What can hang from each mark
bizet: puzu
pinen: nuna pobo
pobo: pinen tonede
pono: kibon pobo
puzu: demuruz kibon
tonede: bizet gamun pobo
gamun: tonede

Known rows, with every way that one mark hangs from another
(bizet (puzu demuruz kibon)): [.24 .04 .18 .00 .37 -.24 -.16 -.15 .23 .01 .15 -.20 -.19 .00 .16 .09 .03 -.06 .07]
(pobo pinen): [.02 -.08 -.09 -.03 -.03 .06 -.08 -.02 .19 .06 .03 .03 -.06 -.12 .08 .20 -.11 -.10 .02]
(puzu demuruz): [.09 -.02 -.01 .01 .08 -.15 -.06 -.07 .00 .01 .00 -.01 -.07 -.03 .01 .07 .01 -.02 .01]
(gamun (tonede (bizet puzu) pobo)): [-.09 .19 -.20 .05 .49 .16 -.32 -.04 .03 .12 .40 -.11 -.29 -.06 .09 .12 .04 .11 -.45]
(pono (pobo tonede)): [-.01 -.11 -.05 -.08 -.02 -.02 .07 .05 .05 -.14 .09 -.10 .03 .15 .22 -.31 -.05 -.14 .16]
(pinen nuna (pobo (tonede bizet))): [-.12 .07 -.13 -.05 -.03 -.06 -.25 .09 .53 -.19 -.17 .18 -.31 -.02 -.02 .36 -.06 -.07 -.13]
(pobo pinen (tonede (bizet (puzu kibon)))): [.21 .00 .02 -.14 .30 -.04 -.22 .07 .60 -.12 .16 -.23 -.38 .08 .28 .11 -.13 -.20 -.07]
(pono kibon): [.09 .06 .06 .05 .06 .01 .00 -.10 .18 -.04 .08 .05 .05 -.04 .09 .03 -.02 -.08 .08]
(gamun tonede): [-.01 .07 -.14 .08 .10 .12 -.13 -.04 -.07 -.04 .24 .08 .03 .02 -.02 -.02 .06 .07 -.22]
(puzu kibon): [.17 .03 .21 .00 .06 -.03 -.06 -.05 .16 -.04 .08 -.08 .04 .04 .09 .01 -.02 -.03 .09]
(pono kibon pobo): [.18 -.06 .13 .02 .08 .02 .14 -.08 .14 -.04 .22 -.07 .13 .03 .25 -.08 .02 -.11 .17]
(bizet puzu): [.00 .03 -.01 -.01 .23 -.07 -.05 -.02 .07 .04 .07 -.11 -.16 .01 .06 .01 .03 -.01 -.02]
(tonede gamun (pobo pinen)): [-.12 .05 -.36 -.10 .11 .23 -.35 -.11 .12 .06 .22 .08 -.09 -.30 .10 .29 -.21 -.02 -.18]
(pinen nuna (pobo tonede)): [-.26 .05 -.15 .00 -.10 -.08 -.28 -.04 .45 -.15 -.19 .29 -.16 -.12 -.02 .28 -.11 -.13 .10]
(tonede (bizet (puzu demuruz)) gamun pobo): [.08 .16 -.27 -.11 .51 -.02 -.35 -.06 .07 -.01 .28 -.18 -.41 -.12 .11 .25 -.01 .10 -.45]
(puzu demuruz kibon): [.24 .01 .19 .01 .14 -.17 -.11 -.13 .16 -.03 .08 -.09 -.04 .00 .10 .07 -.01 -.05 .10]
(pono kibon (pobo pinen)): [.20 -.14 .04 -.01 .04 .08 .06 -.11 .34 .03 .25 -.05 .07 -.10 .34 .13 -.09 -.21 .19]
(gamun (tonede (bizet puzu) (pobo pinen))): [-.08 .10 -.29 .01 .46 .22 -.39 -.06 .24 .19 .43 -.08 -.35 -.18 .16 .33 -.07 .02 -.43]
(pinen nuna): [-.04 .02 .07 .00 -.03 .02 -.09 -.01 .17 -.01 -.02 .14 -.08 -.11 -.03 .27 -.02 -.05 .05]
(tonede (bizet (puzu demuruz)) pobo): [.00 .10 -.07 -.02 .47 -.10 -.25 -.07 .11 .16 .16 -.22 -.39 -.10 .12 .21 .00 .03 -.22]

Rows
[.11 .03 -.32 -.23 .03 .14 -.31 .16 .51 -.29 .09 .13 -.35 -.08 .09 .42 -.16 -.12 -.30]
(pobo (pinen nuna) (tonede bizet gamun))
[-.09 .07 -.21 -.05 .23 -.14 -.19 .08 .43 -.13 -.09 -.07 -.40 .09 .08 .11 -.02 -.03 -.21]
(pinen (pobo (tonede (bizet puzu))))
[-.11 .11 -.21 .02 .20 .31 -.45 -.05 .33 .13 .34 .16 -.27 -.29 .07 .58 -.12 -.02 -.34]
(gamun (tonede bizet (pobo (pinen nuna))))
[.14 -.09 -.03 -.13 .06 -.01 .10 .19 .13 -.18 .11 -.21 -.13 .24 .23 -.22 .00 -.09 -.06]
(pono (pobo (tonede bizet)))
[-.16 .07 -.30 -.09 .08 .25 -.45 -.12 .29 .04 .20 .22 -.17 -.42 .07 .56 -.22 -.06 -.13]
(tonede gamun (pobo (pinen nuna)))
[.02 -.03 -.11 -.13 -.02 .07 -.21 .13 .54 -.13 -.02 .10 -.33 -.07 .10 .37 -.16 -.21 -.07]
(pobo (pinen nuna) (tonede bizet))
[.24 -.10 -.05 -.12 .08 .06 .03 .06 .50 -.16 .22 -.11 -.13 .08 .39 .02 -.13 -.27 .04]
(pono kibon (pobo pinen (tonede bizet)))
[.13 .10 -.29 -.19 .09 .06 -.14 .19 .14 -.35 .08 -.04 -.22 .16 .04 -.06 -.03 .02 -.38]
(pobo (tonede bizet gamun))
[.07 -.06 .01 -.02 .04 -.01 .08 -.05 .24 -.19 .17 -.04 .08 .11 .30 -.28 -.06 -.23 .24]
(pono kibon (pobo tonede))
[.02 -.01 -.12 -.13 .22 .00 -.25 .11 .61 -.09 .05 -.01 -.50 -.07 .17 .38 -.13 -.22 -.10]
(pobo (pinen nuna) (tonede (bizet puzu)))
[.00 .00 -.40 -.17 -.01 .10 -.24 .03 .26 -.25 .10 .10 -.13 -.06 .11 .06 -.19 -.13 -.13]
(pobo pinen (tonede gamun))
[.47 .13 .00 -.14 .49 -.15 -.23 .01 .28 -.20 .29 -.28 -.36 .10 .16 .23 .08 .07 -.38]
(tonede (bizet (puzu demuruz kibon)) gamun)
[-.11 .06 -.08 -.06 .33 .14 -.36 -.04 .48 .21 .18 -.03 -.45 -.31 .16 .61 -.14 -.10 -.16]
(tonede (bizet puzu) (pobo (pinen nuna)))
[.01 .15 -.25 -.12 .21 .19 -.25 .04 .01 -.05 .21 -.06 -.17 -.08 .04 .17 -.05 .13 -.43]
(tonede bizet gamun pobo)
[-.18 .11 -.36 -.09 -.06 .00 -.38 -.03 .43 -.31 -.08 .32 -.19 -.13 -.03 .33 -.11 -.05 -.13]
(pinen nuna (pobo (tonede gamun)))
[.02 .11 -.36 -.16 .41 .19 -.37 -.01 .27 .05 .31 -.13 -.40 -.21 .17 .39 -.13 .03 -.43]
(tonede (bizet puzu) gamun (pobo pinen))
[-.13 -.05 -.14 -.08 -.08 .04 -.23 .00 .46 -.08 -.04 .20 -.19 -.17 .09 .28 -.21 -.26 .15]
(pobo (pinen nuna) tonede)
[.07 .21 .00 .04 .55 .14 -.38 -.09 .20 .07 .48 -.19 -.25 -.02 .18 .13 .03 .08 -.37]
(gamun (tonede (bizet (puzu kibon)) pobo))
[.31 .04 -.16 -.17 .16 .07 .00 .10 .28 -.40 .30 -.12 -.09 .19 .30 -.14 -.01 -.10 -.21]
(pono kibon (pobo (tonede bizet gamun)))
